Known rows, with every step that occurs:
j, e, s, l: [ 15.9  21.7 -17.6  22.6   9.9   3.8   2.2  49.9  28.7 -51.8   2.2  -6.8
   6.2  75.5   8.0   6.6 -26.7  19.7  -9.0 -42.8]
s, l: [  8.1  10.3  -8.8  29.7  23.7  -7.0   5.2  32.5  -1.2 -50.2   5.2   0.7
   8.5  60.8   1.2  16.8 -23.1  40.2   3.5 -20.5]
f, s, j, l, t: [-37.4 -43.1 -23.2  -4.0  16.8  19.9 -37.0  33.9 -13.6 -15.8 -32.8   2.6
  -5.3  13.9   4.2 -30.6  12.4 -41.3  21.5  -5.7]
e, s, l: [ 14.9   0.2  -6.3  25.6  11.4  -6.7  19.8  34.4  16.4 -54.9 -17.0 -11.2
  16.6  61.4  11.7   8.6 -35.2  26.4   5.5 -24.7]
j, e, f: [ 14.9  46.8 -41.6  -2.9  -4.1  67.8  36.7   1.4  40.1  -8.3  43.6  -2.1
 -12.0   3.9  12.0   5.6  13.4  33.6  11.9 -35.2]
e, f, s, l, t: [-14.4 -36.8 -23.9 -11.6  16.6  12.2   4.4  19.2 -25.3 -58.0   2.3  12.4
 -38.5  29.6  27.8 -16.2  -3.4  -9.8  37.7  15.0]
l, t, e, f: [-29.5   8.9 -25.6 -39.3   2.3  50.9  44.8  -8.7 -24.6 -23.2  47.8 -22.8
 -61.1 -37.7  13.0  11.1   2.4  -4.6  30.5  12.9]
t, s, l, e, f: [ -2.0  22.5 -14.3  -9.7  -7.7  36.8  57.8  -1.8  -1.6 -20.0  48.2 -37.8
 -38.3  -4.0  16.8  -3.4 -15.2  24.1 -23.5 -23.7]
e, s, l, t: [-13.4 -24.7  -8.3  12.4  21.9  -6.6  -6.8  52.3 -13.6 -66.3 -13.5  -4.3
 -15.5  41.6  15.3 -13.4 -24.0  -1.4  19.5  -5.1]
f, s, j: [-16.6 -40.3 -41.1  23.6  -9.1  -8.7 -17.6 -41.7   6.5  14.1 -53.3   2.1
  23.2   0.6  -1.4  -4.0  23.4 -37.6  29.1   4.2]
s, l, t, e, f: [-18.3   7.1 -19.9 -41.0   1.6  41.0  45.8   8.1 -30.8 -35.3  52.4 -24.4
 -69.2 -12.7  17.3  13.3 -13.0   4.9  24.3   9.1]
s, j: [ -5.9 -11.6 -29.2  36.7  -9.1  -8.4 -11.2 -14.2  12.4  18.4 -34.2 -16.6
  27.9  -0.4 -14.5   5.3   7.5  -1.5  14.9 -16.2]
s, j, l: [ -7.2   1.1 -13.8  15.7   6.6  26.5 -12.9  33.7  22.9  10.6 -26.6 -15.4
  32.6  26.5 -11.8  -5.8  -3.3   5.7  -3.8 -41.7]
f, s, j, e, l: [-26.1  10.1 -34.6  32.6   9.5 -10.5 -71.3   6.0  18.1 -23.8 -17.7  45.8
  19.6  36.8 -43.4  -2.6  29.6 -21.5   3.3 -15.2]
e, f: [ 12.7  19.9 -28.2  -0.3  -3.2  54.6  58.4 -17.8  25.9 -11.8  20.6  -7.0
  -0.5 -12.6  16.1   7.3   2.6  41.0  30.8 -13.1]
f, s, j, e: [-13.7   3.9 -54.0  22.0  -3.5  11.9 -41.6  -9.7  26.1   9.4 -13.6   8.8
   8.8  25.0  -9.0  -3.3  33.8 -35.4   4.0 -27.9]
t, e: [-47.5  22.2 -18.2  -3.8  25.1  11.8   4.7  -9.1 -29.5 -27.5  29.0 -19.2
 -22.9  -8.9 -14.9  34.7   4.5 -15.0   2.8   4.2]
j, e, l: [-23.8  44.2 -22.1  39.4  31.3   2.9 -58.1  32.6  20.5 -48.9  12.6  46.0
  21.6  44.6 -45.2   8.1  19.1  16.6  -6.3 -26.7]
l, e: [-49.7  16.9 -21.0  24.0  34.8  11.9 -10.3  -2.3 -21.0 -14.3  30.8 -18.2
 -13.0  -8.2  -1.2  -1.8  18.2 -14.2 -15.7 -20.1]
t, l, e, f, s: [-11.4 -17.2 -34.9 -13.8  -8.6  24.0  23.9 -47.2  15.2 -17.4  13.4  18.1
 -31.7 -11.8  22.1  -8.6  26.3 -25.9  28.7   2.4]
s, j, e: [ -5.0  26.5 -44.3  32.8  -4.1  12.1 -35.6  12.2  31.0  12.7   1.8  -6.8
  12.7  23.5 -19.5   4.1  21.7  -6.1  -7.9 -44.5]
l, t, s, j, e, f: [  9.7  19.0 -41.2  -7.3 -33.8  46.9  24.3   1.3  32.8   7.9  19.3 -25.6
 -24.4 -16.0   1.5 -13.4   7.6   5.0  -3.1 -29.1]
l, t, s, j: [-16.8 -26.6 -21.8  28.3 -21.7 -19.4 -11.4  -2.5   3.4   0.7 -41.9 -33.2
  12.7 -16.9 -21.8 -13.2  -1.9 -19.3 -11.3  -5.6]

Rows:
[-58.7 -20.3 -18.5 -26.8  30.4  -5.0 -16.6  13.9 -65.1 -58.6  24.7  -7.2
 -63.2  14.5   2.6  13.9  -2.5 -47.5  15.4  27.3] -> f, s, l, t, e
[ -4.0 -21.0 -20.3  29.5 -32.0 -28.6 -11.6 -10.2  31.8  15.3 -34.6 -26.5
   3.9  -5.2  -9.6 -10.4  -0.4 -31.5  -0.2 -30.8] -> t, l, e, s, j
[-26.0 -30.9 -13.2   2.6   9.2  20.0 -22.6  53.8   2.7 -17.5 -34.3 -15.6
   2.3  12.7   3.0 -30.0  -6.5 -26.4  14.2 -22.0] -> e, s, j, l, t
[-24.6   0.6 -22.6 -47.6 -11.4  55.6  34.9   6.9 -18.4   1.3  33.1 -34.6
 -57.3 -31.8   9.2   0.2  -2.7 -15.3  20.3  -2.0] -> s, j, l, t, e, f
[-26.6  -0.2  -2.2   9.4  14.2  18.3   0.3  42.1   4.8 -46.9 -13.7 -21.2
  10.5   7.7 -14.4 -16.4 -12.4   1.3 -29.8 -16.7] -> j, l, t, s
[-13.3 -19.9 -33.9 -14.5  16.3  21.4  -9.9  31.2 -15.7 -55.7  16.9  16.3
 -46.4  38.8  24.3 -17.7   3.3 -15.0  26.0   1.1] -> j, e, f, s, l, t
[-12.6  14.8 -22.4 -19.1  -8.2  62.5  37.8   1.9   8.4  23.2  33.8 -35.3
 -27.1 -21.0  15.7 -15.7   4.6   1.4  -5.8 -36.8] -> s, j, l, e, f
[ -4.7  -9.7 -23.9 -24.9   5.8  18.1  33.6 -11.5 -18.4 -44.7  18.5   0.9
 -37.0  34.4  23.2  16.2 -11.2  -3.1  22.4   9.3] -> t, e, f, s, l
[-18.5 -35.0 -44.9  -2.7 -22.3  17.3   9.8 -53.9  -0.6  28.6 -18.5 -14.7
 -13.2 -25.9  14.0 -14.6  26.4 -43.5  22.7   0.8] -> l, e, f, s, j
[ -1.9  -7.6 -20.5  37.8 -27.1 -16.8   3.7 -18.9  21.2  11.2 -42.9 -34.5
  34.8 -10.1 -26.7   1.5  -4.3  -1.9 -19.6 -17.1] -> t, s, j
[-11.3   2.1  -9.7  23.8  -4.4 -13.8   2.9   4.5  34.6 -30.1  -5.1 -10.0
  -3.4   6.3  -0.1  -4.9  -3.8 -15.9  -4.3 -30.0] -> t, l, e, s
[-39.7  -2.2 -25.9  24.9  20.2 -10.3 -76.4  43.4  -9.4 -39.4  -4.5  31.2
  -9.8  20.5 -34.5 -18.0  20.7 -21.0  10.2  -7.9] -> s, j, e, l, t
[ -2.5  28.1 -31.4  26.0   8.5  25.5   0.3  23.0  48.2 -29.2  -7.4  -5.0
  23.5  31.1   2.8   0.0   1.9  -2.6  -1.0 -42.0] -> j, e, s
[-20.9  14.6 -11.0  27.4   7.5 -20.7 -21.0   2.0  12.2 -23.2  29.3   3.4
 -22.8   3.7 -13.8   4.2  13.4  -5.4 -11.7 -27.8] -> t, l, e
[  6.7  20.8 -18.5  -4.2 -16.9  28.3  39.1 -15.6  26.6  -8.2  46.6  -7.3
 -39.4 -20.4  10.4   0.4   8.2  19.3  10.1 -24.5] -> t, l, e, f
[ -4.1 -19.0 -20.9  16.2  23.3  -8.1  -2.1   4.2  -8.3 -54.5 -13.7  18.9
   3.9  62.7  14.3   7.8  -7.1   3.6  17.1   0.8] -> f, s, l
[-11.4  16.2 -17.5 -18.5 -19.1  58.3  45.7  -1.1  14.6  19.0  28.6 -47.8
 -23.1 -26.5   8.1 -17.9  -2.4   2.1 -27.3 -36.8] -> t, s, j, l, e, f
[-32.1 -30.3 -25.1   2.2 -17.4 -10.9  -6.8  -4.3  -9.0   3.2 -33.5 -39.8
 -12.9 -19.3  -6.5  -1.3  -5.1 -51.5  16.5  -0.6] -> l, t, e, s, j
[-52.5 -11.6 -23.0   2.1  20.0  22.6 -28.4   6.5 -15.5  13.6   0.8 -20.6
 -11.1   4.6   2.0 -21.5  20.6 -50.0 -21.4 -30.2] -> f, s, j, l, e
[ -4.7   4.1 -51.6 -12.4   1.3  55.2  21.0 -34.1  26.6 -16.9  11.4  21.7
  -9.6   7.8  23.2  -4.0  31.4 -14.7  30.8  -5.7] -> j, e, f, s
[-28.4 -12.6 -39.2 -34.5   3.0  44.3  40.6 -53.7 -10.4 -19.5  13.2   3.9
 -31.6 -20.0  21.8  11.3  22.1 -30.8  38.0  23.9] -> t, e, f, s
[-40.2 -22.6 -32.4 -51.6  10.5  58.1  26.0 -19.2 -20.6 -27.8  14.8   3.8
 -46.2 -13.3  25.0  -6.0  17.6 -44.1  34.6  18.8] -> j, l, t, e, f, s
[-34.0  14.6 -10.9  25.2  12.8  -7.7 -36.5  34.7   4.5 -61.8  -3.4   9.7
   4.3  11.7 -40.4 -11.9   2.4  -3.5 -31.4  -9.2] -> j, e, l, t, s
[ -6.1 -17.4 -40.7 -10.5   1.6  44.9  39.0 -50.2  14.4 -19.4  -7.4  17.5
  -0.7  -6.2  27.0  -2.7  23.0  -9.4  44.5  13.5] -> e, f, s
[-45.1 -11.7 -11.2  25.5  38.4 -10.2 -50.4  36.3 -22.1 -64.2  -8.3  36.0
  -2.5  13.4 -27.1 -12.9  11.0  -2.8  23.9  11.7] -> e, l, t
[-18.5 -16.7 -11.6  15.4  31.3  -7.4 -18.4  50.1 -27.8 -62.7   4.2   4.2
 -20.9  40.6   7.1  -6.4 -14.1   9.6  17.6  -2.0] -> s, l, t
